Each row was made from one small tree. Brackets hold a mark, then the marks that hang from it, in alphabetical order. Every link used is in the known rows. Write each row's tree.
Known rows:
(tuzo levem): [ 13.0  15.8  -3.4 -15.7  14.7 -24.0 -40.0 -19.1  -6.9  36.8  25.9   3.2
  15.4   1.9 -13.3 -24.4  10.6  21.6   6.4]
(veziv (fegosan (sebit (gidi (zevuf (tuzo levem))) muvep))): [ -0.8  13.0   7.5  -4.1  11.6 -25.5  25.3   2.9 -11.5  22.6  37.6 -24.9
  21.0 -11.2 -43.1 -22.6   9.7  15.4 -16.6]
(sebit fegosan gidi muvep): [ -4.7  23.4  48.3 -13.4  15.3 -31.0  64.9  -6.1 -13.9  20.3  23.9  -6.5
  23.1   7.7 -11.4  -4.7  12.1  -1.0   3.2]
(sebit (fegosan veziv) (gidi zevuf) muvep): [ -3.8  25.6  24.7  -9.8  10.8 -33.1  78.0   8.3 -12.7  29.4  29.4 -15.7
  13.9  -1.8  -2.6   2.4   4.9   4.6   1.5]
(pedul (zevuf gidi (tuzo levem muvep))): [ -6.1  14.8 -60.3  -8.8  27.7 -30.8 -27.6 -11.7 -16.7  23.6  45.7 -29.1
  19.8  -1.8 -36.1  -6.9  18.8  26.2  -6.5]
(pedul zevuf): [ 15.5  15.9 -39.0 -15.5  29.7 -29.7 -15.6  -2.7  -8.9  39.9  26.0 -23.2
  28.8  -0.2 -28.5 -30.2  13.0  38.8   2.4]
(levem (tuzo muvep)): [ -4.0  15.0  11.7 -25.1  39.9 -21.6   2.5 -13.8  -6.2  21.0  38.6 -32.8
  26.8  -8.8 -18.3  -0.5  17.2  35.1  27.5]
(tuzo levem muvep): [ -4.2  17.6   3.7 -18.9  23.7 -19.8 -41.7 -14.0  -1.7  32.1  36.0   0.3
  15.1  11.3   1.5 -11.7   9.7   9.9   6.3]
(zevuf gidi pedul): [ 18.7  14.5 -42.3 -17.8  16.2 -20.8 -19.4 -26.4 -26.0  26.7  43.3  -9.9
  30.4 -11.0 -44.7   0.9  18.2  18.3  39.8]
(fegosan (sebit gidi muvep) veziv): [ 33.1  32.9 -34.8  11.9   7.6 -21.5  24.6 -10.7 -16.3  45.9  41.2 -11.3
  16.5 -15.3  -2.4 -13.4   4.2   6.7  -2.8]
(zevuf pedul tuzo): [ 10.7  21.9 -24.7 -19.1   5.4 -17.6  -5.1 -20.0 -23.8  15.7  33.3 -16.3
  33.5 -17.0 -51.1  -4.8  25.4  16.7  30.8]
(zevuf gidi): [ 14.6   6.2 -42.6 -18.2  17.6 -22.3 -30.4 -42.0 -19.6  25.1  43.7  -9.7
  24.5  -8.4 -32.5  -8.9  14.0  30.7  21.7]
(sebit gidi muvep): [ 13.2  30.4  35.5 -10.7  34.8 -23.5  18.1 -31.4 -12.9  21.2  36.7  -5.9
  18.4   0.7 -15.6 -14.8   8.5   5.3   3.5]
(pedul (zevuf gidi tuzo)): [  4.8  12.4 -68.6 -10.3  24.6 -30.6 -17.5 -18.3 -20.7  23.2  41.4 -32.6
  26.0  -9.6 -47.2 -12.8  20.3  36.7  -0.3]
(fegosan (sebit (gidi zevuf) muvep) veziv): [ 31.5  30.7 -28.6   9.4  10.9 -22.2  27.7  -4.6 -11.7  48.5  43.8 -18.8
  13.2 -18.5  -2.5 -12.9  -0.4   9.8  -7.2]
(veziv (fegosan (sebit (gidi zevuf) muvep))): [  5.0  11.6   8.4  -7.3  15.7 -24.1  29.5   2.8 -10.1  26.7  36.5 -24.7
  25.9 -10.0 -40.0 -25.3   7.2  19.5 -10.2]
(gidi (zevuf pedul)): [ 18.0  13.3  -0.8 -26.9  22.5 -20.5  -9.1  -4.4  -5.1  38.4  32.6 -21.2
  25.4 -12.4 -31.6 -15.7   5.9  28.8  23.6]
(zevuf gidi pedul (tuzo levem)): [  3.0  18.1 -47.6 -10.0   5.4 -23.0 -26.5 -28.2 -31.4  13.2  48.1 -13.2
  21.0 -16.0 -55.0   9.7  25.7   9.4  24.8]
(fegosan (sebit muvep) veziv): [ 33.3  27.9 -36.3  11.1   8.9 -20.7   4.1 -10.3 -15.2  57.4  38.0  -8.1
  15.2 -24.8  -2.0 -21.1   5.4  13.0   3.5]

Which tree is each row?
[ 28.1  31.0 -32.5  10.5   7.5 -22.2  29.4  -7.4 -14.2  42.5  45.7 -22.2
  13.1 -21.8  -8.2  -9.2   2.6   9.1  -9.4]
(fegosan (sebit (gidi (zevuf tuzo)) muvep) veziv)
[ 33.2  33.3 -28.4   9.6  10.6 -21.9  31.5   0.9 -13.9  49.1  43.7 -18.8
  15.3 -19.4  -7.1  -9.5   1.2   5.5  -1.0]
(fegosan (sebit (gidi (zevuf pedul)) muvep) veziv)
[ 28.2  18.7 -20.2  -7.1   6.2 -18.2  13.3  -8.7  -8.1  31.2  40.3 -27.4
  29.3  -9.5 -30.8 -13.6   6.4  14.4  -4.7]
(fegosan (sebit (gidi (zevuf pedul tuzo))))
[ -8.8  19.2 -43.2 -12.5  11.7 -20.2 -27.4 -24.8 -27.7   9.6  55.1 -14.9
  20.9  -9.6 -45.0  18.4  25.1   1.2  24.7]
(zevuf gidi pedul (tuzo levem muvep))
[ -4.9  17.0 -50.3 -17.0  12.9 -17.2 -14.2 -30.5 -29.9   5.5  56.3 -21.3
  29.8 -14.3 -51.1  18.9  26.2   7.9  33.4]
(zevuf gidi pedul (tuzo muvep))
[-11.5  27.2  21.6  -5.7   5.7 -34.3  74.8   7.4 -15.4  22.9  31.5 -17.3
   9.5  -4.3  -7.7   6.9   8.7   0.3  -5.7]
(sebit (fegosan veziv) (gidi (zevuf (tuzo levem))) muvep)
[ -5.5  25.5 -13.5 -16.5  11.0 -17.6 -19.4 -10.4 -18.1  16.0  39.1 -11.3
  24.6  -5.8 -34.7   3.6  23.4   1.6  22.0]
(zevuf pedul (tuzo levem muvep))
[  9.9  14.2  -9.1 -25.0  15.7 -19.9  -4.7 -10.0 -10.4  26.3  36.8 -28.1
  25.3 -19.4 -43.2  -9.0  12.1  26.9  19.6]
(gidi (zevuf pedul tuzo))
[ -1.5  29.0  16.6  -6.5   6.4 -31.8  74.8  -0.1 -19.4  25.4  25.6  -5.5
  19.0   2.4  -2.1   1.3  11.3   0.5   6.9]
(sebit (fegosan veziv) gidi muvep)
[ -1.1  10.4 -15.6 -12.6   4.6 -20.9  30.2   8.7 -12.1  16.3  39.7 -31.8
  33.3  -7.2 -48.5 -14.0  12.5  18.8  -3.2]
(veziv (fegosan (sebit (gidi (zevuf pedul (tuzo muvep))))))
[ 26.9  27.2 -63.2   1.7  -4.1 -18.1  26.2   2.4 -13.6  37.0  46.4 -27.0
  23.4 -13.9 -12.3  -0.3   5.1  12.6   1.2]
(fegosan (sebit (gidi (zevuf pedul (tuzo muvep)))) veziv)
[ -2.0  29.5  25.7  -9.5  10.2 -32.6  83.8  16.0 -15.9  30.4  29.0 -15.7
  17.1  -2.8  -8.4   6.7   6.9  -1.5  10.4]
(sebit (fegosan veziv) (gidi (zevuf pedul)) muvep)
[ -3.6  13.4 -64.9 -11.9  28.7 -28.5 -18.6 -16.3 -18.2  20.7  46.6 -33.9
  25.9  -5.2 -40.6  -6.7  19.7  31.1  -0.6]
(pedul (zevuf gidi (tuzo muvep)))
[ 29.1  25.1  10.2   1.9  20.8 -20.3  11.3 -19.8  -8.8  38.3  38.8 -13.0
  22.3  -8.1 -15.9 -22.2   5.0   4.6  -8.9]
(fegosan (sebit gidi muvep))
[ 26.0  32.1 -29.9  12.9   7.0 -23.5  23.5  -4.4 -13.2  44.7  45.2 -18.8
   8.6 -19.4  -5.4  -9.5   2.0   5.8 -13.5]
(fegosan (sebit (gidi (zevuf (tuzo levem))) muvep) veziv)
[  2.1  14.0 -63.9  -7.2  23.5 -32.7 -26.9 -14.3 -19.3  26.0  40.4 -27.8
  19.7  -6.2 -43.1 -13.4  19.4  32.0  -6.8]
(pedul (zevuf gidi (tuzo levem)))
[ -9.8  26.1  18.7  -8.2   6.4 -32.8  81.6   4.5 -16.4  20.8  32.1 -20.5
  13.9  -6.6 -10.7   7.4   9.2   3.6  -1.8]
(sebit (fegosan veziv) (gidi (zevuf tuzo)) muvep)
[  2.4  14.9   4.7  -6.3  11.9 -23.4  35.3   5.2 -15.0  21.3  38.3 -28.1
  27.4 -14.3 -50.2 -19.2  11.6  14.3  -6.2]
(veziv (fegosan (sebit (gidi (zevuf pedul tuzo)) muvep)))
[  8.2   8.5 -17.7 -11.2   2.9 -22.2  23.2  -0.1 -12.4  21.5  32.5 -22.4
  33.8  -3.8 -43.6 -25.2  11.5  25.6  -5.0]
(veziv (fegosan (sebit gidi)))
[ -4.4  20.9 -24.2 -16.9 -15.7 -30.6  70.6  18.6 -17.1  17.4  27.1 -23.0
  24.1   2.9 -20.3  13.5  12.8  11.5   9.1]
(sebit (fegosan veziv) (gidi (zevuf pedul (tuzo levem))))
